Each row was made from one path, in order. Every step used is in the known rows, and no mark comes twice. Write each row's path.
Known rows
deki > fusuze > rapum > biki > nodedep: [  0.0  -2.8  -6.4  -5.9  10.6  10.6   7.5  -8.8   8.6   6.1  13.4 -12.7
   4.5  -2.7  -3.7  59.6 -11.6   1.6 -32.7  -0.9  -8.6   9.9  16.7]
mevin > nodedep > bidur > rapum: [  4.1  -4.5   0.7   5.1 -22.9  17.6  16.9  -1.1   9.5 -18.5  -7.9   5.6
 -30.1  19.8  36.1  25.2  -0.5  44.6   1.2 -17.6   4.7 -18.6  -1.5]
mevin > vupun > fusuze > rapum > bidur > nodedep > biki: [  6.3  11.3  -3.1 -15.7  -1.9  -4.7 -15.9 -15.7 -10.0  19.0  16.0  12.0
  16.6  -6.3  -6.9 -29.2  10.7 -15.7  -1.9   1.9  -2.9 -33.1 -12.5]
fusuze > rapum: [  6.8  -3.2  12.2  -4.6  -6.8  13.0  22.3 -13.5 -53.5   7.8  -3.7   4.0
  -7.1   3.2  21.4   0.3  -1.7 -15.3  -5.4  -3.3   1.4   9.9   7.3]
mevin > vupun > fusuze > rapum > bidur: [  5.1   5.8   2.6  -9.2  -6.7   2.6 -16.6 -16.0 -29.3  16.0  13.4  22.5
  17.5   3.4  15.8 -26.8   6.0  -7.4  -1.4  -4.0  11.0 -13.3  -8.8]
nuzamon > fusuze > rapum > bidur > nodedep > mevin > vupun: [  8.7   8.0  16.1  -5.3   0.9 -14.5 -25.0  -7.1  20.4  -6.7   1.7  22.5
  24.5  -5.3 -15.1 -18.1   7.5 -15.4  35.1  -8.1   4.2 -18.2 -11.7]
biki > nodedep > mevin > vupun > fusuze: [ -9.4  11.5   1.4  10.1   6.3 -17.1   0.7  -4.5  -9.4   2.6 -23.7   0.2
  13.0  -5.1 -13.3 -36.1  10.6  -4.6  12.3   4.8   7.0  26.4 -10.6]
nodedep > bidur > rapum > biki: [ -0.2 -11.0  -2.0   1.2 -17.2  15.8  14.9  15.2  30.0 -14.4   9.4  -5.9
 -32.9   9.8  26.7  25.3  -4.0   7.7 -18.6 -13.3   6.1 -14.8  -1.0]
nuzamon > fusuze > rapum > biki > nodedep: [  7.4  -9.8   1.6  -7.2   1.9  12.6  -6.5  -0.4   3.2  -4.0   4.1 -12.5
  12.4   1.7 -15.4  39.1 -12.8   0.6  13.5  -0.7 -16.7  14.0  -4.7]
rapum > biki > nodedep > mevin > vupun > fusuze > fosi: [-13.2   4.4 -18.1   3.1   0.9 -10.1 -15.9  29.8  13.2  -4.3  -5.7  -7.5
  13.3 -12.1 -26.6 -36.0  -3.9  22.5  24.8  21.5  12.8  22.5 -11.2]
mevin > nodedep > biki: [ -2.3  -1.4  -5.9   3.1  -3.5   9.0  14.1  -4.9  -0.7  -3.7  -7.5  -5.1
 -16.2   1.4  23.1  27.6   0.5  36.4  -8.8   0.4  -7.5  10.9  -1.0]
rapum > biki > nodedep > mevin > vupun: [ -1.6   2.3  -0.8   8.2   6.9 -15.5 -16.5  18.0  36.8 -15.3 -18.8  -2.1
   2.9  -4.2 -18.6 -25.9   7.0   2.6  -6.0  -0.1  -3.8  31.0  -0.3]
vufa > fusuze > rapum > bidur: [ -3.5  -8.7  -4.3  -7.7   2.9   9.5   6.4  -8.7 -23.2  15.3  24.2  10.5
  -4.0   2.2  29.5  24.8  -3.1   0.8 -13.2  -0.2   6.8 -31.0  18.5]
mevin > vupun > fusuze > rapum > biki > nodedep: [  8.1   2.8  -7.0  -9.9  -0.8   1.1 -16.4  -6.8 -11.9   1.2  -0.8   0.5
  24.3   3.7 -17.7 -29.8   0.2   7.5  -3.3   7.5  -7.1  18.5  -7.3]
vupun > fusuze > vufa: [-12.5  -4.8   6.9  29.1   3.9   9.5  31.6 -15.4 -17.5   3.9  -9.0   4.5
   4.4   1.0  18.1  -0.4 -14.2   7.8   7.7  15.3   1.9   6.3  -5.0]
rapum > biki: [ -8.0 -13.7  -5.8   7.5   5.6  16.1  11.0  10.8  29.3  -9.2   4.6  -6.1
 -15.1  -2.5  13.8  26.3  -9.6   6.8 -13.6  -4.6   2.2  17.5   3.9]
biki > nodedep: [ -6.3  -9.0  -0.3  11.4   5.8  13.7  18.5  -0.8 -10.9   8.5 -19.4  -9.5
 -15.5   1.8   2.0  11.6  -0.1 -13.1  -5.0 -14.2 -13.0  10.5   6.1]
nodedep > biki: [ -6.6  -2.7   1.2   0.6  -1.5   7.2  27.4  -3.0 -23.0  13.1  -4.8 -11.5
 -19.9  -6.0  23.4  16.8   5.7 -15.1 -26.1  -0.7  -4.9   9.6  -0.5]
fusuze > rapum > biki: [  6.7  -7.6   3.1  -6.0  -3.5  13.3   6.6   0.3 -10.7  -4.3   9.5  -1.0
  -5.6   0.7  12.5  12.6  -9.7  -1.1 -10.0   2.7  -0.5  13.9   7.7]
biki > nodedep > bidur: [ -8.1 -12.4   2.4   6.6   2.5  12.1  19.7   1.2 -31.2  10.7 -19.6 -15.8
 -27.1  11.6   7.2  10.9   3.3  -6.2  -7.5 -15.8  -4.7  -3.8  -1.6]
bidur > rapum > biki > nodedep: [  3.8  -7.4  -9.0   7.8 -10.2  15.1   5.0  18.0  52.6 -12.6   2.3  -8.6
 -20.1   2.3   0.5  24.8  -6.6  -6.1 -11.0 -14.7 -15.7  -1.1   8.3]
mevin > nodedep > bidur: [ -5.4 -11.1  -0.6   7.1  -3.9  15.3  14.6  -4.5 -10.8 -10.0 -13.7  -0.7
 -25.4  17.0  27.8  25.5  -2.1  50.2   3.9 -12.8   8.0  -0.3  -3.4]
biki > nodedep > mevin > vupun: [ -1.6   6.6   8.5   9.7   3.2 -15.3  -0.4   3.7  -5.0  -2.7 -32.6   3.1
   2.3  -1.8  -9.6 -39.0  15.6 -11.9  -1.6  -6.5  -2.9  27.7  -1.1]

Which path is each row?
[ -9.0   6.8  -7.9   7.4  10.3 -17.4 -15.3   9.8  33.6 -10.1  -8.4  -5.1
  14.3  -8.2 -21.9 -23.0   2.2  12.1   9.1  11.0   4.6  30.0 -10.8]  rapum > biki > nodedep > mevin > vupun > fusuze
[  6.0  -0.5  -4.0 -14.0  -3.2   0.0 -15.0  -4.8 -32.4   5.1  -1.2  -6.4
  12.0  13.4 -11.6 -29.7   3.6  15.2  -6.2   5.8   0.3   3.5 -15.1]  mevin > vupun > fusuze > rapum > biki > nodedep > bidur
[-13.4 -15.2  -4.7   1.1  -7.7  25.4  21.5  10.7 -21.4   5.4  -6.3  -5.6
  -2.9  -4.6  10.6  26.2 -10.2   9.0  23.2  -2.1   7.0   6.9 -10.2]  nuzamon > fusuze > fosi
[  5.8  17.5  10.2  -4.0  -2.2 -20.8  -4.2 -14.8 -50.9   6.6 -17.3   5.5
  23.3  -1.7 -14.0 -48.2  10.1 -10.5  17.1  13.2   5.1  24.2  -7.0]  biki > nodedep > mevin > vupun > fusuze > rapum
[  1.6  -6.3   3.7   5.4 -17.4  13.8  22.1   4.4 -10.5   2.3 -13.3  -9.8
 -32.4  14.5  14.9  11.1   4.7 -11.7 -10.6 -23.2  -7.3 -21.6   0.7]  biki > nodedep > bidur > rapum
[  4.1  12.5   1.7  -4.4   5.5 -16.7 -11.2  -4.7  18.8 -17.4   3.1   9.2
  25.5  -9.4 -24.8 -41.6  -0.2   6.0  24.1  16.8  11.7  14.9  -8.3]  bidur > nodedep > mevin > vupun > fusuze > rapum > biki
[  3.9  13.0   2.6  -8.1   7.1 -18.9 -12.1  -5.6  13.8  -4.2  -1.3   0.0
  21.7  -7.2 -15.7  11.7   3.7   1.8 -29.0   7.5   1.2  25.9  10.3]  deki > fusuze > rapum > biki > nodedep > mevin > vupun
[  1.4   3.0  -1.7  12.3  -7.2  -6.8   2.0  24.3  58.2 -20.8   0.5  -7.5
 -19.0  -5.7  -5.1  17.3  -4.7 -11.0   4.8  -1.1  -4.6   7.3   8.9]  bidur > rapum > biki > nodedep > mevin
[ 13.0   8.6   7.6  -4.7  -1.1 -19.3 -20.3   8.5  -3.0 -11.7 -11.9   2.5
  14.3  -1.2 -19.8 -39.5   5.7  -7.1  -1.7   8.9  -4.9  29.1   3.6]  fusuze > rapum > biki > nodedep > mevin > vupun
[  4.9  15.9   5.7  -2.2   0.5 -22.2 -27.8  -5.2 -21.2  12.8   4.3  13.7
  20.9  -2.3 -11.1 -34.2   8.4 -17.3  18.9   6.3   7.5  -6.3  -7.3]  biki > nodedep > mevin > vupun > fusuze > rapum > bidur
[ 10.4  10.7  13.2  -1.4   0.8 -16.9 -20.2  -0.8  10.4  -3.4  -1.0  25.2
  10.3  -4.5  -9.2 -42.8  11.3 -22.5  16.7  -6.7   7.0 -19.5   1.9]  fusuze > rapum > bidur > nodedep > mevin > vupun
[  5.8  -4.8   8.2  -4.2  -4.2  11.3  -1.8  -4.6 -25.2  13.5  16.7  11.7
 -10.9   2.7  25.2  15.1  -2.5 -22.3  -3.3  -9.5   4.1 -18.5   7.6]  fusuze > rapum > bidur
[ -2.9 -14.1 -10.4 -13.1   6.1   7.0   7.3   1.8 -27.5   3.9   7.9 -18.2
  -8.4  11.4   1.6  20.7  -5.5  22.5 -17.7   8.3  -4.1 -13.5  13.5]  vufa > fusuze > rapum > biki > nodedep > bidur
[ -9.0 -11.1  -3.8  13.7  11.6  14.8   3.0   4.8  44.9   2.6   8.1   7.8
 -17.3  -4.4   3.7  19.2  -3.5 -15.6   9.2 -23.8  -1.8 -32.6   5.2]  rapum > bidur > nodedep
[  9.5   8.7  -0.1   6.0 -12.3 -14.6 -14.1  21.2  56.6 -23.4 -11.3   4.5
  -2.6  -1.7 -11.6 -25.4   8.3  -4.8  -8.0  -7.6  -7.2  13.5   2.1]  bidur > rapum > biki > nodedep > mevin > vupun
[ -0.8  -5.8  -4.2  -8.6   1.4   7.9   0.2  -2.3 -32.5   7.8  11.6 -18.2
  -2.3   8.7  -6.2  15.7 -10.1  10.2   6.9   9.8   2.2  -3.9  -7.5]  vupun > fusuze > rapum > biki > nodedep > bidur
[  6.5   1.3   2.3  -9.2   0.4   3.5  -0.7  -4.0  -6.5  16.5  20.7   2.9
 -10.8  -7.2   2.3  12.8   1.7 -29.6  -3.6  -4.1 -10.6 -40.6   4.1]  fusuze > rapum > bidur > nodedep > biki
[  3.2   4.6  -4.8  -9.3   6.1 -20.9 -13.1   3.7  -1.4  -9.5  -5.5   1.1
  20.6  -1.5 -15.6 -28.1   6.0  15.1 -11.4  16.5  -2.7  17.0  14.3]  vufa > fusuze > rapum > biki > nodedep > mevin > vupun
[ -3.7  -6.5  -3.7 -10.2   7.6  10.1   8.4  -8.0 -10.4   8.7  12.7 -18.8
  -5.7   6.4   0.9  58.5  -8.0  11.3 -33.8  -2.2  -1.3  -6.2   8.8]  deki > fusuze > rapum > biki > nodedep > bidur
[ -5.3   1.2   8.1  23.7  -1.2   1.7  15.5 -18.6 -15.6   1.1 -22.8  16.7
  20.7   5.5  11.9 -42.6  -1.4  13.9  -5.1  10.6   0.2  13.3 -11.2]  mevin > vupun > fusuze > vufa
[  0.6   6.9   1.3  -6.4   7.7 -19.6 -12.5  -5.9  11.7  -1.5   5.8  22.5
  16.0  -4.9  -5.0 -32.4  10.9  -2.9   6.4   1.1   9.8 -30.8  13.2]  vufa > fusuze > rapum > bidur > nodedep > mevin > vupun
[  4.7 -13.2   5.0 -11.5  -1.1  11.3  -5.3   1.1 -17.6  -0.8   2.5 -17.8
   1.1  10.9  -9.2  40.1  -9.3   9.3  10.1  -2.2 -10.2   0.0 -11.3]  nuzamon > fusuze > rapum > biki > nodedep > bidur
[ -7.4  -5.1  -6.4   4.0   8.9   7.0   4.0   5.2  34.1  13.1  13.8  -2.4
 -21.6 -10.6   3.5  26.1   1.9 -19.4  -7.3 -12.7  -9.0 -36.7   0.6]  rapum > bidur > nodedep > biki
[ -3.4  -2.8 -10.0 -14.2   7.4   2.7   6.9  -9.1  -4.0  18.0  27.3   0.8
  -4.3  -7.4   6.7  20.8   2.3 -10.3 -13.3   5.7  -8.0 -52.4  15.6]  vufa > fusuze > rapum > bidur > nodedep > biki
[ -5.8   9.4   5.7   4.1   8.7 -10.2  -4.2  -6.4   5.0   4.8  22.8  10.9
   4.8 -11.8  -6.3   3.8  -6.8 -19.8  43.2  10.0  17.2 -28.4  -1.4]  vupun > fusuze > rapum > bidur > nodedep > mevin
[  1.4  13.3  -7.0   5.9 -10.3 -15.4 -12.9  13.0  51.6 -18.4  -1.8   1.4
   8.8  -4.9 -14.0 -22.4   3.9   6.5   6.1   4.5   3.0  14.4  -8.3]  bidur > rapum > biki > nodedep > mevin > vupun > fusuze
[ -1.6   7.3  -0.5   1.1   7.6 -13.3  -3.9   3.2  -7.8  -2.3  11.4 -11.2
   8.6  -9.1 -16.7  10.0 -12.1  -4.0  25.2  25.0   6.8  20.1  -1.2]  vupun > fusuze > rapum > biki > nodedep > mevin
